In the rows, zero is written as 128.
Known rows, with every step that occurs
maleluk, nagekoz: [130 137 125 168 110 128  88 111 101 124 122  78 141 131 164 101 145 158
 104 128 132 142  58 131 127 129 106  88 171]
maleluk, nagekoz, buno: [130 130 130 196 114 111 120 112 114 148 111  72 138 119 138 112 136 166
  98 141 147 119  47 146 132 135 115 106 174]
buno, nagekoz: [156 144 127 160 129 132  56 127  96 147 112  80 126 114 166 105 181 142
 117 131 131 127  58 124 133 124 108  82 158]
kenizo, gise: [125 154 125 134 110 126  92 116  83 127  98  53 131 107 134 105 147 170
  84 118 140 124  78 118 145 122  93  39 158]
buno, nagekoz, gise, kenizo: [131 161 121 130 107 124  60 139  92 142 134  94 122 150 157 114 223 145
 129 122 127 145  86 113 119 143  91 102 192]
nagekoz, gise, kenizo: [112 165 117 143  92 123  89 119  77 126 116  78 116 152 125 120 200 171
 132 109 141 144  89 104 126 137 100  83 183]
maleluk, nagekoz, gise, kenizo: [103 157 125 136  89 128  91 137  99 117 141  97 133 165 156 107 180 157
 115 119 125 156  79 123 113 144  97 117 206]
tagaz, vudem, buno: [133 176 101 176 112 127  93  85  92 127  73  71 101 117 118 116 164 153
 167  85 168 128  73 119 165 126  80  77 120]
vudem, tagaz: [135 148  97 140 125 121 113  96  69 111  98  44 109 121 115 130 170 161
 109 150 156 130  75  87 138 132  94  53 170]
dutu, kenizo, gise, nagekoz, buno, redudam: [154 116 113 141 110 145 141 106 112 148 122  48 133 152 149 129 139 145
  96 129 135 128  53 117 156 163 105  70 149]
maleluk, nagekoz, gise, kenizo, buno, redudam, nuve: [109 114 135 167 110 135 105 119  86 130 140 133 160 212 179 128 151 144
 154 141 155 142 111 150 134 145  78 115 159]
kenizo, dutu, nagekoz, buno, redudam: [153 141 146 216 134 143 125 127 130 140 109  96 117 161 111 115 117 134
 108 152 158 128  69 111 146 140  93 106 141]
gise, kenizo, dutu: [109 172 109 157 122 116  94 103  95 109 116  69 105 151 122 110 149 146
 108 114 134 137  78 109 122 131  93  94 144]
tinumur, buno, nagekoz, gise, kenizo: [119 170 119 138  91 122  47 144  85 166 117 108 134 162 144 129 217 159
 128 125 126 126  85 114 123 137 104 125 176]
buno, nagekoz, dutu: [137 145 136 139 141 123  80 134 114 122 120  90 114 104 163  94 193 134
 135 145 133 116  38 129 135 116 112  78 143]
tagaz, vudem, buno, nagekoz, gise, kenizo: [125 185  99 133 106 130  65 129 105 132 111  96 100 142 132 121 224 130
 173  88 147 142  97 116 152 151  63 118 165]
nagekoz, buno, redudam, nuve: [142 111 141 228 133 128 117  96  88 143  78  88 146 141 126 128 149 152
 150 148 175 119  79 136 159 111 113  83 120]
maleluk, nagekoz, gise: [120 133 136 162  89 139  82 137 104 125 135  90 136 151 173  94 177 164
 108 130 133 148  73 126 131 132 103 110 205]
nagekoz, dutu, kenizo, buno, redudam, nuve: [135 110 134 178 160 128 149  83 103 110 116 105 130 168 164 133 134 139
 168 149 170 124  63 132 149 124  88  53  95]
nuve, redudam: [152 119 120 174 126 155  86  87  86 120 106  85 134 146 123 118 137 166
 114 136 146 143  63 113 126 118 105  68 131]
tinumur, buno, nagekoz, dutu: [124 158 131 148 125 117  68 132 107 153 107 105 132 112 150 104 195 144
 140 153 134  99  41 127 142 108 122  92 120]
gise, nagekoz, dutu, kenizo: [128 142 106 125 127 130 120  83 125 105 130  45 106 142 165 117 176 137
 145 115 139 126  27 105 119 145 128  70 148]
vudem, buno, nagekoz, dutu: [143 153 133 137 137 123  90 137 108 125 102  70 107  91 134  98 166 123
 167 144 144 109  46 133 149 133  94  86 150]
gise, kenizo: [123 172 107 143 111 113 101 103  74 120  99  72 127 134 116 122 166 161
 124 106 139 135  77 107 120 134  96  67 151]
dutu, nagekoz, gise, kenizo, buno, redudam, nuve: [133 139 135 178 120 136 102 115  91 134 118 135 145 217 139 155 166 142
 170 120 189 130 129 122 120 150  68 103 150]
kadod, nuve: [135 127  98 189 112 106  65 109  69 140  91  52 156 129 147 130 140 169
 126 117 140 128  56 118 124 112 131  40 145]
buno, nagekoz, dutu, kenizo: [151 147 123 136 152 126 111 128 127 111 134  80  98 121 174 108 182 127
 133 142 123 136  26 115 128 137  99  80 147]
nagekoz, buno: [139 146 123 194 120 103 113  98  92 149  89  58 124 104 111 119 151 179
 111 124 165 108  59 131 141 115 122  75 150]

Rows
[ 97 171 122 153 106 121  81 118  99 108 138  78  97 168 127 108 174 154
 114 123 134 149  88 101 129 132  92 101 182] -> nagekoz, gise, kenizo, dutu
[113 149 115 135 117 125  89  95 116 116 117  60 116 127 149  98 186 136
 149 119 144 115  37 120 133 121 141  77 152] -> gise, nagekoz, dutu
[144 157 113 173 117 158  97 108  86 130  74  99 114 127 124 104 157 132
 174 104 156 150  78 113 185 134  70  64 101] -> tagaz, vudem, buno, redudam
[133 166 108 110 145 136 127 124 137 110 107  72  84 108 164 110 177 117
 158 110 141 125  48 128 173 152  50  80 126] -> tagaz, vudem, buno, nagekoz, dutu, kenizo, gise
[138 133  99 143 108 115 135  85 121 144 117  17 122 136 139 138 143 162
  93 115 149 110  49 131 142 155 114  78 173] -> dutu, kenizo, gise, nagekoz, buno
[137 168 130 191 132 130 129 130 125 133 118  93 110 175  99 130 127 129
 120 143 149 137  82 109 131 157  77 114 138] -> gise, kenizo, dutu, nagekoz, buno, redudam
[142 125 149 240 148 137 117 101 133 123  95  91 130 174 124 134 120 126
 152 155 178 123  85 129 145 125  88 118 130] -> kenizo, dutu, nagekoz, buno, redudam, nuve
[102 146 115 103 112 131 104 111 119 111 121  52 118 116 158  96 184 141
 126 118 144 105  50 130 148 130 127  52 160] -> kenizo, gise, nagekoz, dutu
[159 133 120 172 139 111  65 116  91 166 127  98 133 123 168 118 149 151
 119 134 152 102  73 137 136 127  99  73 143] -> kenizo, buno, nagekoz
[144 136 135 153 110 136  48 143  97 144 127  93 123 132 167 102 208 149
 118 132 131 139  74 115 136 125 102 105 187] -> buno, nagekoz, gise
[122 186 117 161 127 125 102 114 119 112 122  78 105 175 119 125 145 134
 115 109 145 134  85 104 102 153  79  98 164] -> gise, kenizo, dutu, nagekoz
[108 145 122 143  98 112  93 123  91 141 152 110 137 172 160 117 153 164
 107 122 152 130  85 144 120 150  86 102 187] -> maleluk, nagekoz, gise, kenizo, buno
[133 143 120 151 146 100 138  87 108 127 128  84 104 131 149 121 129 165
 126 130 166 113  46 123 130 137  98  45 126] -> nagekoz, dutu, kenizo, buno
[119 152 126 108 130 128 146 111 114 101 116  56 100 114 150 110 150 157
 104 126 134 132  46 111 144 134  89  31 151] -> nagekoz, dutu, kenizo, gise
[124 152 130 104 134 126 110 133 122 142 123  85 121 118 169 122 175 145
 108 148 121 110  41 119 143 136  91  70 132] -> tinumur, buno, nagekoz, dutu, kenizo, gise
[123 162 105 155 121  98  99  90  73 147 110  90 127 143 122 130 139 175
 114 101 159 111  88 129 115 135  94  55 132] -> gise, kenizo, buno
[141  95 118 170 124 138 138  87 116 130 107  51 146 171 161 153 140 136
 133 134 157 121  70 134 149 151 103  84 146] -> dutu, kenizo, gise, nagekoz, buno, redudam, nuve
[133 168 111 143 142 131  88 120 126 122  98  91  89  96 149  97 193 119
 191 112 155 117  50 133 172 128  79  90 123] -> tagaz, vudem, buno, nagekoz, dutu
[139 139 132 150 154 107  81 120 115 147 137 104 119 108 168 101 162 138
 134 145 159  96  48 142 140 120 108  63 126] -> kenizo, buno, nagekoz, dutu
[137 159 131 212 135 112 113 110 139 137 109  63 107 142 104 123 126 154
 105 136 171 106  70 124 124 135 101 109 163] -> kenizo, dutu, nagekoz, buno
[144 153 122 171 115 125  48 127  85 172 100  97 139 128 154 116 182 154
 119 139 133 106  63 124 134 120 114  93 137] -> tinumur, buno, nagekoz
[124 161 139 179 117 140  72 133 129 113 134  84 100 170 132 106 165 148
 114 124 152 140  83 103 128 136  93 113 192] -> kenizo, dutu, nagekoz, gise
[129 180 125 142  97 131  93 128 102 122 115  94 118 176 116 137 197 160
 128  99 154 142  96  97 103 153  88  97 203] -> dutu, nagekoz, gise, kenizo
[135 138  99 120 107 133 112  94 107 125 123  29 124 147 167 125 154 148
 100  99 129 133  57 113 129 157 104  66 172] -> dutu, kenizo, gise, nagekoz
[130 171 123 152 106 114  98 119  96 147 132 110 122 179 120 143 169 166
 128 105 181 114 106 115 104 159  78  89 182] -> dutu, nagekoz, gise, kenizo, buno
[128 146 140 217 142 126 134 101 133 120 103  97 123 199 110 149 132 122
 150 141 170 127  97 128 125 146  81 132 131] -> gise, kenizo, dutu, nagekoz, buno, redudam, nuve
[154 157 135 202 120 109 121 107 119 149  90  71 121 128 103 134 146 169
 116 122 178 107  68 123 118 137 107  88 169] -> dutu, nagekoz, buno
[124 180 115 190 131 103 127 106 135 129 115  67 102 156  94 132 136 150
 107 124 164 119  77 121 109 151  91 121 165] -> gise, kenizo, dutu, nagekoz, buno
[138 123 120 149 105 146 107 123 103 157 105  60 144 132 144 111 146 145
 106 129 144 116  66 134 167 140 115  76 152] -> kenizo, gise, nagekoz, buno, redudam
[128 121 137 200 112 145  83  96  66 142  69 110 165 165 142 135 162 158
 156 140 154 121  89 117 153 104 112  82  92] -> tinumur, buno, redudam, nuve
[126 135 101 138 140 114 127  78 122 125 146  61 112 150 165 123 150 146
 137 113 163 100  32 124 125 144 118  64 138] -> gise, nagekoz, dutu, kenizo, buno
